Each row comes from the steps of one path. Every step used is in the known rows, and no mark comes twice. Write the path behind each row, first mark first.
Known rows:
lide/keri/mulak: .18,.06,.24,.06,.19,-.18,.20,.29,.10,-.09,.10,-.20,-.01,.25,.13,.02,-.01,-.31,.00,-.19,-.32,-.09,-.02,.41,.19,.26,-.04,.09,.01,.02,.05,.09,.15
keri/lide/dore: .24,.26,.11,.27,.03,-.32,-.01,.13,.04,.13,-.14,-.16,-.10,-.02,.13,.13,.25,.04,-.06,-.01,-.17,.11,-.08,.16,.23,.06,.01,.08,-.07,.03,-.09,.18,-.09
sukef/dore/mulak: -.09,.06,.03,.10,.15,.01,-.21,.11,-.07,-.01,.20,-.10,.09,-.09,.00,.12,-.23,-.31,-.06,-.10,.16,-.11,-.01,.04,-.10,.11,.22,.05,.13,.14,.08,-.04,.03
dimu/sukef/dore: .33,.15,-.11,-.06,.05,-.16,.10,.05,-.06,-.07,.09,.03,-.01,-.10,.09,.16,-.11,-.25,-.28,-.33,.07,-.28,.12,.13,-.17,.05,.09,.17,.23,-.14,.10,.05,-.03
keri/mulak/dore/sukef: .27,-.12,.31,.09,-.03,-.07,.17,.09,.15,.05,-.24,-.35,.12,.22,-.18,.37,.12,-.48,.13,-.20,-.07,.14,-.16,-.04,.10,.19,.07,.35,.13,.22,.21,.00,.11
sukef/dore/mulak/dimu/lide: -.10,.12,.29,.16,.23,.01,-.17,.36,-.14,-.01,.14,-.16,-.02,-.04,-.11,.39,-.07,-.30,-.11,-.22,.17,-.28,.09,-.03,.00,.38,.46,-.18,.33,.15,-.03,.13,-.11
keri/lide/poma/mulak/dimu/sukef/dore: .24,.57,-.06,.16,.23,-.60,.02,.55,-.23,.11,-.20,-.23,-.29,-.26,.29,.20,.35,-.06,-.26,-.27,-.22,-.09,-.02,.19,-.16,.01,.48,-.05,.27,-.21,-.25,-.06,-.22
lide/keri/sukef/dore: .37,.15,.02,-.16,.30,-.26,.14,.21,.05,-.05,.03,-.11,-.11,.18,.16,-.16,-.35,-.10,-.05,-.10,-.32,-.18,-.09,.45,.07,.21,.01,.11,.28,-.22,-.02,.04,.04
dimu/mulak/dore: .15,-.03,.19,.08,-.12,-.08,-.05,-.06,-.15,-.05,-.19,-.13,.15,-.03,-.04,.33,-.12,-.43,.03,.00,.29,-.02,-.05,-.16,.14,.28,.10,-.01,.04,.02,-.24,.08,.02
poma/sukef/dore/mulak: -.09,.18,-.02,.15,.33,-.07,-.49,.21,-.14,.03,.34,.03,.00,-.29,.06,.16,-.40,-.50,.15,.02,.06,-.02,.04,.09,-.05,.12,.30,.13,.41,.02,.16,-.07,.10
keri/sukef/dore/mulak: .15,.03,-.04,-.08,.34,-.18,-.10,.14,-.04,-.04,.06,-.08,-.01,-.07,.02,.00,-.33,.01,.09,-.20,.04,-.01,-.05,.09,-.23,.26,.06,.04,.17,.06,.26,-.08,-.03
poma/sukef: .00,.13,-.07,.06,.19,-.09,-.30,.09,-.04,.06,.15,.12,-.09,-.25,.09,.03,-.19,-.22,.22,.10,-.08,.07,.05,.05,.01,.02,.08,.08,.29,-.10,.12,-.05,.06
dore/sukef: .15,-.03,-.01,-.09,-.10,.13,.09,.01,-.02,.29,-.09,-.12,.00,.20,-.07,.20,-.04,-.13,.02,.02,-.05,.07,-.12,-.22,-.12,-.01,-.01,.06,.08,.18,.10,.06,.02
sukef/dore/mulak/dimu/lide/poma: -.09,.13,.20,.16,.30,-.14,-.22,.50,-.13,-.02,.10,-.22,.03,.02,.04,.38,-.08,-.30,-.06,-.30,.04,-.35,.03,.13,.02,.21,.56,-.21,.38,-.10,-.12,.05,-.15
dore/mulak/dimu: -.14,-.04,.23,.11,.04,.05,-.18,.19,-.26,.08,-.08,-.15,-.18,-.06,.01,.27,.19,-.11,-.07,-.23,.09,.12,-.03,-.11,-.02,.21,.37,-.19,.12,.29,.08,.04,-.10
lide/dimu/mulak/dore/sukef: .36,-.17,.41,-.10,-.21,-.04,.01,.10,-.11,.16,-.30,-.17,.10,.21,.03,.60,.15,-.45,-.15,.10,.05,.10,-.04,-.37,.12,.20,.38,.13,.30,.15,-.07,.13,-.07
lide/dimu: .12,-.11,.24,-.08,.00,-.02,-.04,.17,.05,.03,-.11,-.01,-.07,.11,.15,.14,.26,.05,-.22,.09,-.18,.05,.08,-.08,.05,-.04,.31,.06,.20,.03,.04,.05,-.12
keri/lide/dimu/mulak/dore: .30,.13,.45,.11,.09,-.23,.02,.23,-.14,.16,-.30,-.10,-.01,.01,.08,.47,.41,-.21,-.22,.14,.10,.24,.05,-.22,.12,.29,.37,.13,.19,.06,-.18,.13,-.18
mulak/dimu/lide/keri/sukef: .28,.06,.25,.00,.25,-.28,.24,.33,-.03,.04,-.11,-.10,-.36,.24,.10,.21,.09,-.03,-.10,-.26,-.28,-.26,-.01,.22,.17,.53,.25,-.28,.33,-.17,-.13,.25,-.19
dimu/sukef/dore/mulak: .18,.14,-.09,.05,.10,-.15,-.03,.05,-.17,.00,.17,-.02,.00,-.17,.15,.29,-.15,-.40,-.24,-.44,.19,-.19,.09,.01,-.23,.16,.16,.11,.13,.08,.22,.06,-.04
poma/sukef/dore: .00,.23,-.03,.04,.29,-.08,-.34,.22,-.01,-.03,.25,.07,.04,-.25,.00,.03,-.36,-.33,.12,.13,-.07,-.08,.07,.17,-.04,.00,.21,.17,.49,-.16,.07,-.12,.10
mulak/dore/sukef: .24,-.13,.14,-.02,-.21,.09,.07,-.19,.07,.17,-.32,-.22,.03,.07,-.15,.35,.09,-.42,.03,-.01,-.05,.13,-.25,-.19,.11,.01,.23,.39,.15,.11,-.05,.16,.02
poma/lide/dimu/sukef: .16,-.08,.21,.00,-.04,-.17,.01,.12,-.16,.03,.01,.05,-.28,.11,.40,.14,.27,-.16,-.58,-.24,-.33,-.17,.02,-.01,-.14,-.01,.41,.21,.07,.09,.21,.03,-.16
poma/sukef/dore/mulak/dimu: -.10,.18,.12,.14,.30,-.05,-.52,.34,-.22,.08,.19,-.04,-.15,-.26,.04,.30,-.21,-.41,.07,-.07,.03,.03,.03,.08,-.03,.18,.53,.06,.57,.11,.10,-.08,.07
sukef/dore/mulak/dimu: -.09,.06,.20,.08,.12,.05,-.24,.29,-.21,.01,.02,-.19,-.06,-.07,-.08,.26,-.05,-.24,-.13,-.20,.11,-.08,-.01,.03,-.08,.18,.48,-.04,.30,.20,.00,-.04,-.03
poma/lide/keri/sukef/dore/mulak: .05,.04,.20,.01,.30,-.21,-.10,.19,-.13,-.03,.22,-.11,-.27,.14,.37,-.10,-.36,-.27,-.24,-.26,-.38,-.18,-.18,.43,-.08,.23,.25,.13,.01,.12,.15,.04,-.01
sukef/dore: .04,.13,.02,-.06,.10,-.01,-.04,.14,.03,-.09,.12,-.09,.12,-.03,-.09,.00,-.24,-.12,-.12,.01,-.03,-.16,.02,.14,-.06,-.04,.11,.07,.23,-.06,-.04,-.07,.04
mulak/dimu/sukef: .27,.08,.09,-.04,-.12,-.11,.13,.10,-.25,.07,-.22,-.03,-.28,-.01,.09,.27,.29,-.03,-.30,-.41,-.05,-.08,.05,.00,-.08,.15,.27,-.06,.26,-.03,.03,.06,-.10

Write each row's path:
.30,.16,.05,-.05,-.04,-.13,.10,.26,-.23,.01,-.12,-.09,-.18,-.01,.03,.26,.14,-.15,-.36,-.42,-.03,-.23,.07,.12,-.10,.12,.35,.00,.44,-.03,.00,-.01,-.11  mulak/dimu/sukef/dore
.40,.07,.46,.03,.01,-.15,.12,.22,-.14,.35,-.37,-.19,.02,.14,.03,.61,.39,-.30,-.20,.16,.06,.29,-.02,-.41,.02,.26,.34,.18,.24,.18,-.15,.17,-.15  keri/lide/dimu/mulak/dore/sukef
.00,.02,.17,.12,.17,-.20,.05,.46,-.12,-.03,-.14,-.16,-.10,.16,.05,.29,.19,.00,-.03,-.25,-.10,-.29,.03,.13,.16,.14,.38,-.34,.32,-.25,-.19,.11,-.19  mulak/dimu/lide/poma
.10,.04,.10,.11,-.02,-.05,-.08,.11,-.38,.10,-.08,-.08,-.27,-.11,.15,.42,.26,-.23,-.22,-.51,.13,.01,.04,-.13,-.12,.27,.37,-.09,.14,.22,.17,.13,-.13  dore/mulak/dimu/sukef
.35,.00,.41,.16,.20,-.18,.29,.19,.23,.05,-.01,-.33,.03,.34,-.09,.51,.01,-.72,.01,-.25,-.22,-.28,-.07,.15,.28,.54,.12,.18,.15,.03,-.04,.38,.03  dimu/lide/keri/mulak/dore/sukef
.02,.14,-.05,.21,.42,-.30,-.18,.36,.05,-.01,.17,.06,.06,-.09,.18,.23,-.20,-.25,.25,-.04,-.13,-.29,.08,.15,.13,.09,.20,-.17,.34,-.48,-.06,.10,-.08  dimu/lide/poma/sukef
.04,.21,-.16,.04,.34,-.29,-.34,.42,-.04,-.04,.12,.00,.11,-.13,.22,-.02,-.39,-.30,.20,.03,-.24,-.14,-.01,.40,.05,-.23,.30,.06,.52,-.40,-.02,-.15,.06  lide/poma/sukef/dore
.24,.05,.41,.34,.10,-.35,.02,.49,.11,-.10,-.07,-.39,-.06,.27,-.06,.37,.21,-.16,-.02,-.45,-.21,-.28,.02,.26,.31,.48,.17,-.19,.21,.10,.08,.10,-.05  keri/mulak/dimu/lide/dore
.30,.13,.21,.06,.14,-.27,.16,.45,-.08,-.07,-.07,-.27,-.08,.10,-.05,.29,.16,-.22,-.20,-.58,-.06,-.17,.11,.24,-.10,.27,.23,.07,.38,.06,.23,-.11,.00  keri/mulak/dimu/sukef/dore
.13,.18,.13,.36,.16,-.29,-.18,.12,-.10,.19,-.04,-.20,-.09,-.11,.19,.29,.25,-.10,-.06,-.14,-.04,.21,-.13,.08,.19,.24,.08,.06,-.13,.20,.04,.22,-.08  keri/lide/dore/mulak
.09,.15,.28,.24,.54,-.44,-.14,.80,.03,-.12,.09,-.28,.02,.13,-.01,.34,-.10,-.34,.17,-.33,-.21,-.29,.11,.38,.13,.30,.41,-.12,.66,-.21,.09,-.14,-.01  keri/mulak/dimu/lide/poma/sukef/dore
.06,.07,.32,.03,.27,-.18,-.13,.35,-.23,.02,.12,-.20,-.43,.21,.31,-.02,-.18,-.24,-.31,-.34,-.44,-.17,-.20,.45,-.06,.29,.46,.03,.18,.16,.08,.02,-.07  poma/lide/keri/sukef/dore/mulak/dimu
.20,.08,.39,.13,.09,-.30,.18,.37,-.21,-.01,.04,-.23,-.41,.33,.38,.15,.17,-.36,-.43,-.59,-.51,-.26,-.08,.47,.03,.27,.32,.11,.08,.16,.17,.05,.00  poma/lide/keri/mulak/dimu/sukef
.25,-.03,.18,.01,-.23,.00,.05,-.07,-.13,.13,-.24,-.20,.17,.10,-.14,.49,-.14,-.55,.05,.04,.22,.05,-.15,-.29,.04,.25,.09,.07,.09,.14,-.17,.11,.03  dimu/mulak/dore/sukef
.36,.21,.11,.21,-.04,-.24,.07,.14,.04,.35,-.18,-.24,-.07,.09,.07,.32,.19,-.10,-.08,.02,-.22,.19,-.17,.01,.10,.06,-.03,.16,.02,.18,-.01,.23,-.04  keri/lide/dore/sukef
.26,.01,.26,.18,-.14,-.14,.03,.26,.00,.18,-.15,-.30,-.17,.23,-.08,.53,.17,-.18,-.15,-.21,-.18,-.23,-.07,-.01,.32,.31,.30,-.18,.30,.11,-.11,.33,-.11  mulak/dimu/lide/dore/sukef
.31,.04,.12,-.08,.09,-.16,-.08,.23,-.15,.02,.02,.00,-.01,-.05,.26,.40,.14,-.35,-.42,-.32,.00,-.12,.12,-.09,-.16,.14,.47,.22,.33,.07,.24,.10,-.13  lide/dimu/sukef/dore/mulak
.11,-.02,.26,.07,.08,-.12,-.18,.24,-.23,.02,.15,-.01,-.22,.05,.41,.28,.09,-.39,-.64,-.35,-.22,-.20,.00,.01,-.22,.06,.55,.23,.16,.24,.28,.03,-.12  poma/lide/dimu/sukef/dore/mulak
.01,-.10,.39,.03,-.02,-.11,-.16,.23,-.21,.02,.05,-.02,-.09,.23,.27,.17,.01,-.15,-.39,.02,-.15,-.11,-.01,-.10,-.09,.13,.33,-.07,.01,.23,.00,-.06,-.16  poma/lide/dimu/mulak
.32,.04,.13,.23,-.19,-.28,-.22,.12,-.24,.07,-.16,-.25,-.20,-.08,.26,.44,.19,-.28,-.24,-.55,-.10,-.08,-.11,.12,.23,.24,.32,-.05,.06,.20,.13,.26,-.05  lide/dore/mulak/dimu/sukef
.05,.13,-.08,.15,-.03,-.42,-.24,.13,-.02,-.17,-.22,-.24,-.08,-.22,.23,.02,.13,-.28,.03,-.05,-.23,-.06,-.26,.12,.16,-.14,.41,.09,.02,-.23,-.30,.02,-.09  lide/poma/mulak/dore
.15,.29,-.16,.06,-.03,-.54,-.09,.38,-.29,-.04,-.20,-.20,-.33,-.21,.37,.13,.26,-.07,-.15,-.33,-.27,-.17,-.09,.14,-.07,-.04,.44,-.21,.18,-.19,-.20,-.03,-.19  lide/poma/mulak/dimu/sukef
.16,.03,.11,.05,.47,-.36,-.06,.55,-.13,-.04,-.05,-.18,-.04,.09,.09,.24,-.20,.01,.08,-.38,-.07,-.22,-.02,.20,-.07,.33,.36,-.24,.44,-.19,.13,.00,-.18  keri/sukef/dore/mulak/dimu/lide/poma
.09,.02,.13,.38,.10,-.23,-.17,.11,.05,-.01,.17,-.13,.02,-.02,.12,.39,-.06,-.31,-.02,-.25,.03,-.30,-.02,.03,.29,.40,.10,-.16,-.08,.09,.04,.36,-.10  dimu/lide/dore/mulak
.20,-.15,.48,.03,-.21,-.02,-.08,.16,-.18,.15,-.15,-.18,-.07,.28,.15,.43,.09,-.49,-.37,.08,-.15,.01,-.17,-.27,-.03,.12,.50,.20,.13,.30,-.04,.08,-.09  poma/lide/dimu/mulak/dore/sukef
-.07,-.14,.33,.03,-.01,-.04,-.14,.19,-.06,.02,.01,-.01,-.23,.19,.30,.00,.21,-.01,-.42,.02,-.39,-.04,-.02,.02,-.03,-.09,.42,.14,.05,.16,.11,-.03,-.15  poma/lide/dimu
.16,.12,.30,.06,.24,-.15,.08,.26,-.02,.21,-.18,-.01,-.10,.04,.14,.20,.53,.12,-.24,.12,-.14,.24,.12,-.14,.00,.09,.28,.13,.14,.07,-.03,.05,-.19  keri/lide/dimu
-.01,.03,.36,.13,.17,-.22,.04,.28,.00,-.08,.19,-.16,-.19,.37,.29,-.07,-.06,-.34,-.21,-.23,-.49,-.17,-.11,.48,.11,.16,.11,.12,-.12,.16,.10,.01,.13  poma/lide/keri/mulak
.20,.12,.01,.03,-.21,-.16,-.12,-.13,.02,.10,-.15,-.28,-.18,-.24,-.03,.23,.16,-.47,-.02,.10,-.11,.10,-.26,-.30,.01,.06,.28,.30,-.01,.23,-.22,.10,.00  poma/mulak/dore/sukef
.27,-.10,.43,-.02,-.13,-.10,-.09,.10,-.09,-.03,-.26,-.10,.09,.08,.12,.43,.18,-.33,-.19,.09,.07,.03,.02,-.24,.19,.20,.42,.06,.22,.02,-.16,.11,-.10  lide/dimu/mulak/dore
.23,.31,.12,.07,.20,-.48,.04,.30,-.08,.00,.02,-.17,-.52,-.08,.18,.12,.12,-.07,-.07,-.18,-.33,-.27,-.07,.12,.05,.55,.33,-.28,.17,-.01,-.23,.15,-.22  poma/mulak/dimu/lide/keri/sukef
.16,.11,-.10,.06,-.15,-.33,-.14,.12,.03,.05,-.26,-.32,-.08,-.11,.17,.20,.11,-.37,.07,-.02,-.24,.03,-.33,-.01,.08,-.15,.37,.15,.10,-.08,-.24,.04,-.04  lide/poma/mulak/dore/sukef
.38,.14,.30,.01,.12,-.31,.28,.38,-.11,-.03,-.09,-.25,-.28,.25,.22,.25,.24,-.37,-.22,-.53,-.32,-.16,.00,.41,.14,.37,.19,.06,.23,.01,.08,.12,.05  lide/keri/mulak/dimu/sukef
.03,.22,-.01,.14,.30,-.33,.08,.34,-.06,.14,-.20,-.09,.02,.02,.21,.05,.23,.12,.05,-.03,-.13,.15,-.03,.16,-.02,-.14,.11,.00,.03,-.23,-.14,-.02,-.13  keri/lide/poma
